What can hang from each mark:
L: S
K: J
R: J
D: G
X: E Q S
T: M
Q: X
A: M
G: L S X
C: M
E: X
M: A C G Y
S: D F G H J L M X

Every row comes from one small tree of marks. Brackets hold a mark, then the marks that hang from it, in alphabetical order. Every link used is in the known rows. Which tree was each row made from?
In the rows, 128 means zero.
Known rows:
[L [S G [M A] X]]: [159  89 133 114 106 130 116 122 117 160 106 165 142 137 174 136 131 125
  83 133 140 112 116 139 110 123 154  98 157 138 160 158  98 169 174 114
 131 118 141 138 124]
[E [X Q [S [M G]]]]: [136 134 104 122 132 133 128 111 117 153 113 144 130 131 136 160 174 140
 104 133 129 135 127 148 135 122 112 125 138 127  96 142 118 151 116 123
  95 119 134 159 113]
[A [M C [G L] Y]]: [148  98 116 150 136 130 125 143 114 103 109 159 136 154 172 164 106 150
 100 139 117 152 137 149 123  97 146 124 154  94 152 187 127  98 110 179
 117 117 150 138  85]
[X E Q [S L]]: [159 132 150 124 138 143 133 121 108 137 107 127 137 118  48 134 186 123
 164 124 103 128 106 151 107 118  86 117 123 145 101 130 133 157 142 145
 107 124 121 143 157]
[A [M Y]]: [131  97 125 111 112 119 126 143 119  83  87 157 130 156 141 164 151 139
 115 130 114 109 124 142 112 102 154 136 142 114 127 188 151 142 100 158
  85 124 150 153 131]
[S D L M]: [168 109 135 124 105 129 116 155 133 116  87 159 150 130 173 166 121 128
  76 126 118  99 114 144  90 134 181 112 135 124 139 150 152 153 216  94
 115 123 122 131 108]
[M A Y]: [111  88 136 123  93  96 133 126 116 105  97 159 137 173 124 153 126 138
 111 132 127 123 123 154 138  98 148 121 136 118 127 207 118 138 129 124
  96 118 122 209 142]
[K J]: [ 77 102 126  88  97 127 131 119 116  50  88 135 122 136 120 153 144 148
 104 126 120  45 118 156 136 107 167 139 137 122 112 165 141 157 126 111
  75 111 150 176 171]
[G L [S D F J] [X Q]]: [133 149 165 131 113 123 104 157 110 125 121 157 140  99 133 127  99 137
 130 120 106 118 116 144 175 134  87 113 146 140 146  63 161 146 220  99
  80 145 128  93 121]
[T [M A C]]: [148  89 106 150 101 107 142 118 121 132  97 167 127 165 156 130 113 150
 100 128 127 131 117 146 128 110 141 125 145 103 125 212 120 127 142 143
 104 113 121 174 145]
[X Q [S F]]: [144 107 144 106 107 137 128 114 109 143 102 133 140 121 102 141 176 135
 136 125 112 114 105 149 112 118  88 118 122 143  93 138 150 162  99 143
  88 121 126 131 147]
[C [M A G]]: [102 110 119 140  96 127 136 136 110 122  93 165 138 170 149 169 119 139
 150 143 142 114 123 158 160 109 162 119 142 113 135 186 122 122 156 137
  94 117 125 188 128]
[R J]: [157  89 130 106  97 132 136 118 121  82  89 144 134 147 104 143 152 146
  90 123 120  73 125 149 131 107 130 123 139 123 121 144 149 185 124 137
  64 110 139 192 177]
[L S]: [147  91 138 101  89 132 123 123 114  86 103 140 129 141 114 151 174 125
  83 138 126  39 135 147 130 104 149 134 150 117 128 154 142 165 128 145
  79 111 147 145 127]
[Q [X E]]: [123 102 133 124 118 125 145 129 120 120 105 163 139 128 107 153 192 132
 185 131 114  95 109 156 132 107  92 136 138 135 128 163 168 152 116 119
  83 127 143 179 150]
[E [X Q S]]: [122 143 120 101 114 121 127 104 111 131 107 135 121 133  97 153 198 135
 114 132 122 105 127 147 142 120  99 130 132 127  87 131 129 160 106 125
  76 122 133 167 145]
[E [X Q [S F J L]]]: [136 119 143 104 103 120  99  96 121 160 100 154 132 104 133 135 160 135
 146 128 113 152 118 146 117 132 101  94 125 159 110  99 120 188 154  92
 109 132 132 117 109]
[E [X [S D G]]]: [168 146 127 110  97 133 115 116 117 168 104 147 132 133 157 165 196 141
  86 139 124 110 123 138 126 131 135 117 139 124 117 113 140 169 125 100
  91 122 121 151 133]
[G [S M]]: [155 106 125 110 109 127 134 155 123  76 101 159 133 144 107 168 136 143
 102 124 119  68 124 144 133 124 141 141 147 116 118 148 143 156 149 129
  70 125 140 144 117]
[S D F G H L M X]: [211  96 173 109 112 123  96 160 134 227  82 199 182  81 252 156 110 136
 103 114 120 163  80 144  83 147 136  59 133 159 173 103 128 205 208  50
 150 134 124  53  99]
[Q [X E S]]: [145 115 139 131 130 138 146 120 112 123 110 152 133 122  81 151 205 134
 197 132 113 111 103 150 124 113  79 138 135 139 114 153 163 154  91 130
  87 129 138 180 162]
[X E Q [S M]]: [164 123 126 130 154 145 144 129 110 149 110 128 141 118  73 136 182 126
 145 121 118 136  93 145 104 121  90 136 130 141  91 148 131 153 128 147
 102 122 132 144 162]
[A [M C [G [L [S D]]] Y]]: [165  95 126 158 134 130 110 141 111 133 119 144 139 148 194 162 110 137
  59 147 125 148 143 142 123 103 156 121 161  94 163 166 134  98 134 177
 131 114 141 119  62]
[A [M C [G L]]]: [143 108 109 142 131 142 128 145 114  95 106 156 130 143 171 158 128 150
  91 142 119 116 135 148 127 106 141 125 153  90 145 169 136 101 124 179
 110 116 158 121 106]
[Q [X S]]: [124 111 132 116 109 137 136 114 113  98 104 150 128 135 100 161 188 141
 166 132 114  92 113 151 121 112 102 135 135 132 118 156 176 149  84 123
  77 127 140 182 153]
[Q [X [S D]]]: [129 119 136 127 105 130 130 122 117 126 104 144 137 132 124 165 186 137
 144 135 117  99 110 146 118 121 114 132 133 131 122 145 189 145 108 107
  88 129 127 176 146]
[L [S [M Y] [X E]]]: [185  87 149 125 139 121 127 134 124 148 109 157 140 130 132 145 141 114
 129 126 130 124 111 141 110 107 131 122 153 135 143 163 105 171 158 129
 123 119 152 155 107]
[D [G [S J] [X E]]]: [120 123 139 131 117 127 127 152 115 114 111 170 130 123  75 122 140 149
 156 126 115  61 125 148 162 107  86 141 147 136 128  94 115 179 167 150
  65 124 132 141 122]
[X E S]: [171 124 142 125 127 144 144 132 113 116 103 138 130 128  64 147 198 133
 159 132 113  97 105 145 121 111 105 138 134 129  99 145 136 161 108 148
  87 120 137 168 174]
[E [X [S F G H J L]]]: [172 114 162  98  95 125  88 109 120 177  94 183 145  88 178 148 160 148
 141 128 115 154 108 145 118 134 115  80 133 161 137  84 105 213 134  64
 113 133 136  80 113]
[L [S F G H [M C Y]]]: [211  52 160 116 114 121 103 129 113 189 109 177 166 109 228 152 113 140
  64 123 134 142 108 146  95 112 131  95 151 142 161 155  88 179 110 123
 132 112 129  65  62]
[M A C]: [108  93 118 126  97  99 142 124 118 121 101 154 131 163 148 140 118 150
  79 140 135 115 126 151 129 106 136 114 137 107 127 195 106 125 137 144
 109 114 126 178 142]
[E [X Q [S F H M]]]: [158 119 135 105 133 116 118 120 113 170 100 162 141  95 165 155 177 138
 113 122 131 139 102 147 130 133  80 114 126 144  88 122 110 181 110 100
  89 127 137 106 128]
[Q [X E [S G J]]]: [142 108 140 130 116 145 122 109 116 167 111 156 144 111 106 134 186 140
 210 129 107 148  95 146 109 116  94 114 141 161 142 122 161 177 105 101
 108 134 139 147 152]
[T [M C Y]]: [177  84 120 145 113 111 135 123 125 132  98 165 133 166 149 145 113 149
 113 118 114 138 117 146 110  99 145 132 149 103 130 212 130 137 116 147
 100 112 127 173 107]
[T [M A C [G L] Y]]: [163  88 114 185 124 115 132 118 114 142 114 174 138 171 165 141  77 152
 115 127 121 184 127 156 146  98 140 118 157  93 149 225 107  97 145 145
 124 110 118 188 101]

Write each row's tree:
[176  97 120 186 126 110 132 128 111 133 124 176 133 173 141 146  70 157
 118 127 118 179 136 152 164 105 126 125 163  92 148 202 107  94 147 156
 111 116 115 180  86]	[T [M A C [G L S] Y]]
[135 140 140 131 117 142 130 160  98  54 114 172 125 135  85 142 133 146
 114 126 114  18 141 156 174 111  90 152 153 106 129  99 118 138 179 165
  48 120 134 150 120]	[D [G L S X]]
[141 160 161 119 155 132 142 145  98 132 114 146 133 103  70 132 181 137
 154 119 118 115  96 150 162 110  53 132 129 141 100 115 126 166 112 140
  70 131 134 141 191]	[G [X E Q [S H]]]
[150 127 133 152 117 116 111 145 129 163 122 155 143 131 153 148  77 154
 111 137 118 151 130 145 150 117 127  95 161 109 169 102 136 129 194 110
 130 128 145 120  71]	[M C [G L [S D J X]]]
[132 154 121 111 111 117 122 110 114 161 108 128 128 132 122 156 194 131
  92 135 124 113 125 142 138 128 106 126 131 125  92 118 145 157 128 109
  86 123 122 160 138]	[E [X Q [S D]]]
[156  99 130 145 127 115 114 153 125 138 110 162 139 154 170 178  92 153
  85 140 114 167 143 139 120 113 150 111 148 104 156 157 140 116 130 167
 124 125 121 119  46]	[A [M C [G [S D L]] Y]]
[112 138 147 163 126 129 130 150  97  93 108 180 135 169 153 164  75 138
 167 137 135 145 126 162 189 102 147 124 153 107 159 180 101  99 182 137
  92 124 124 207 119]	[C [M A [G L X] Y]]
[149  80 111 164 103 112 134 117 121 143 101 175 139 177 146 147 114 147
 133 125 121 162 122 153 149  97 154 123 149 111 134 230 132 133 119 131
 102 113 113 204 120]	[T [M A G Y]]
[148 123 140 140 127 132 139 128 116 152 111 144 139 119 105 156 200 130
 177 135 115 121 100 146 122 120  88 133 134 139 118 139 179 147 114 113
  97 131 126 175 158]	[Q [X E [S D]]]
[164 105 149 110 117 125 131 128 119 135 107 148 131 125 101 138 177 117
 133 136 126  75 118 144 130 107 115 122 152 129 136 138 124 176 152 138
 105 118 155 148 137]	[L [S [X E]]]
[169 106 150 148 143  95 125 160 103  97 117 177 147 136 145 162  71 149
  93 122 130 144 119 154 156 119 115 124 154 107 142 165  80 113 168 123
 102 128 136 131 109]	[G L [S H [M A C Y]]]
[154 110 156 106 108 143 117 114 111 134  98 140 141 114 100 143 160 131
 140 123 104 124 108 151  98 126  96 103 118 149 105 127 144 166 136 137
 104 125 120 118 130]	[X Q [S F L]]
[149 107 151 132 105  92  98 159 127 137  94 176 156 114 160 151  81 142
  99 123 126 141 108 143 137 142 154  96 137 142 147 114 122 171 229  60
 117 141 123  95 112]	[G [S D H J L [M A]]]
[169  92 155 132 140 112 109 141 145 161  90 178 151 118 140 133  87 126
 189 115 110 191  91 144  85 118 146  89 142 158 164 147 101 190 218  76
 153 135 156 143 102]	[S J L [M Y] [X E]]
[110  84 125 141  96 107 132 124 118 131 106 160 144 175 137 160 118 147
 111 137 130 149 132 158 152  91 151 113 142 116 137 215 120 129 114 131
 106 112 117 210 111]	[M A G Y]
[123 152 142 166 138 142 142 155  96 105 111 178 132 146 132 152 109 132
 181 141 136 129 118 161 195 112 123 127 150 110 150 157 104 102 202 142
  92 124 130 188 151]	[C [M A [G L [X E]]]]
[181  98 115 148 119 117 133 139 121 143 110 176 138 143 139 156 115 165
 112 122 119 124 125 150 158 108 116 127 155  99 130 167 135 143 105 147
  85 115 131 123  91]	[T [M C [G [S H]]]]
[137  98 121 128 118 126 125 149 118  94 105 162 133 160 125 177 134 150
 121 135 113 128 140 143 142 103 141 135 151 110 135 169 155 133  90 169
  83 125 139 147  85]	[A [M [G S] Y]]
[120 103 116 157 111 121 136 128 110 120 117 158 137 159 160 146  96 152
  83 145 132 136 137 161 155 102 134 109 149  94 148 189 102  95 158 148
 123 109 131 171 117]	[M A C [G L]]
[118  94 135 122  85 104 100 145 123 165  84 157 165 112 159 138 144 143
  93 125 127  70 105 152 127 110 136 112 133 136 133 109 138 189 163  89
  94 117 137 101 120]	[S [D G] H J]
[127 122 129  91  99 131 123 121 119 177  99 149 150 136 127 136 159 135
 125 118 115 121 107 150 111 114 112  96 141 140 142 132 144 174 139 112
 105 124 137 139 144]	[S G [X Q]]
[172  79 165 120 100 110  87 156 139 175  78 183 173  79 228 149  94 136
 108 118 119 149  85 145  94 141 160  76 125 161 154 110 135 197 221  44
 135 135 136  48  95]	[S D F H J L M]
[145 143 144 129 131 129 115 178 116 101 104 179 135 119 161 171 123 151
 100 135 115 113 134 141 166 124 126 119 146 116 149 112 157 145 152 141
  81 137 133  96 108]	[A [M [G [S D H L] X]]]
[164 147 145 144 135 140 111 156 106 156 118 156 161 129 189 146  99 131
  80 113 115 154 108 147 123 125 140 115 152 127 162 131 141 130 204 100
 109 129 113 134 118]	[S D [G L [X Q]] [M Y]]
[122  73 116 139 129 106 134 124 131 227 109 170 156 130 217 130  74 146
 103 130 141 206 103 151 115 119 101  74 136 138 140 184  93 138 161 127
 160 120 127 130  85]	[S F [M A C G] [X Q]]
[113  81 129 135 102  87 137 121 117 130 104 154 136 176 151 148  98 150
  85 136 132 152 127 152 126  95 140 113 139 109 136 216  95 125 121 142
 117 114 118 198 116]	[M A C Y]
[165 105 128 130 128 125 138 140 125 193 101 176 152 131 163 131 134 133
 138 125 131 160  90 143 106 126 127  96 146 144 151 162  98 165 184 102
 138 126 134 156 158]	[S G [M A] [X E]]
[155 111 154 118 119 112 132 140 130 228 101 147 158 103 152 133 160 120
 151 124 117 146  88 145 118 125  76  94 126 150 124 119 158 173 174 103
 125 130 124 122 138]	[S D F [X E Q]]
[118 126 137 126 116 104 117 132 136 216  99 134 153 113 119 117 145 121
 159 123 117 153  90 141 121 120 110  95 134 153 138 107 156 180 200  81
 129 134 144 132 149]	[S D J [X E Q]]
[190 113 153 117 106 132 116 132 119 204 113 146 150 120 149 138 179 117
 103 136 125 103 111 137 115 120 129 103 155 138 160 110 140 182 169 112
 126 119 131 124 126]	[L [S D G [X E]]]
[179 127 155 128 163 137 127 138 107 153 103 147 154  91  86 143 166 124
 149 113 114 147  87 152 105 127  82 114 124 153 101 127 109 168 150 122
 113 128 130 103 153]	[X E Q [S H L M]]
[159 110 159 103 104 105 111 141 119 154  99 151 147 114 156 154 162 121
  78 132 135  75 113 143 139 114 130 108 146 126 144 119 141 183 157  98
 104 122 150 115 129]	[L [S D H X]]
[181 106 156 118  93 159 100 116 112 140 101 158 147 106 145 131 148 144
 155 126 104 131  98 145 103 125 128  97 142 151 145 101 138 177 142 102
 110 128 144  97 139]	[X [S F [G L] J]]
[139 121 147 122 115 120 126 131 112 137 101 153 147 113 133 169 186 140
 144 130 121 104 102 150 131 121  98 126 131 134 122 136 180 157  95  92
  83 132 134 150 157]	[Q [X [S D H]]]
[142 104 124 140 129 139 121 147 111  81 102 161 137 152 149 169 134 141
 120 135 112 128 133 151 134  99 151 132 152 102 145 179 146 113 117 162
  96 121 154 149 108]	[A [M [G L] Y]]
[141 118 157 127 127 134 127 150 105 139 114 176 142 106  85 125 137 137
 149 121 108  82 124 155 148 119  47 123 132 146 119  88 114 168 179 165
  78 125 105 114  95]	[D [G [S F L] [X E Q]]]
[157 146 154 124 113 136  91 125 101 186 108 130 166  96 129 131 153 135
 116 117 111 146  90 148 121 128 112  96 137 150 138  77 148 166 155  79
 113 132 131  79 157]	[X Q [S D [G L] H J]]
[112  98 130 147 102 116 130 133 110 129  95 168 145 181 151 174  99 138
 158 139 139 150 123 160 159 100 163 119 143 115 143 205 113 119 140 135
 101 117 118 209 105]	[C [M A G Y]]
[128  92 127 166 119 107 131 126 110 129 120 161 142 171 160 153  77 153
  92 140 131 173 138 162 150  91 138 108 151  97 155 208  91  93 140 148
 131 110 123 192  92]	[M A C [G L] Y]
[158 158 139 106 125 132 111 113  94 151 113 150 140 106 125 151 195 137
 112 124 119 121 117 153 149 126  85 115 140 131 111  97 114 162 118 102
  81 126 136 117 150]	[E [X Q [S [G L] H]]]
[126  64 115 153  97 106 104 121 122 183 108 147 149 136 201 117  92 131
  33 142 150 106 125 139 101 117 165 107 149 130 149 145  91 150 204 129
 148 108 126 114  73]	[L [S [D G] J [M A C]]]
[177 112 162 122 134 144 128 120 110 164 106 142 145 100  80 133 179 124
 176 123 102 145  97 150 100 125  70 106 118 158 102 121 131 168 141 142
 115 126 120 118 143]	[X E Q [S F L]]
[133 140 140 120  99 128  93 129 121 203 104 141 163 113 163 121 120 128
 128 119 110 151  97 145 112 128 133  79 148 146 172  85 158 163 221  64
 134 135 144 103 136]	[S D [G L] J [X Q]]
[110 141 138 152 123 128 112 146 111 158 111 147 151 108 120 107 131 127
 128 125 116  95 110 151 146 114  97 123 141 136 139  85 135 150 224 119
  99 123 129 123 133]	[S [D [G L [X E Q]]] J]
[132 115 140 167 142  99 147 146 112 153 138 173 130 163 122 145  75 162
 123 139 130 188 140 150 187  94  91 118 152 112 148 177  85 115 125 165
 109 123 104 199  89]	[M A C [G S [X E]] Y]
[137  99 135 115  92 129 121 143 114  86  96 167 136 142  83 154 145 144
 111 128 112  34 142 155 126 114 119 133 139 120 121 119 121 163 163 157
  72 114 120 140  90]	[D [G [S L]]]
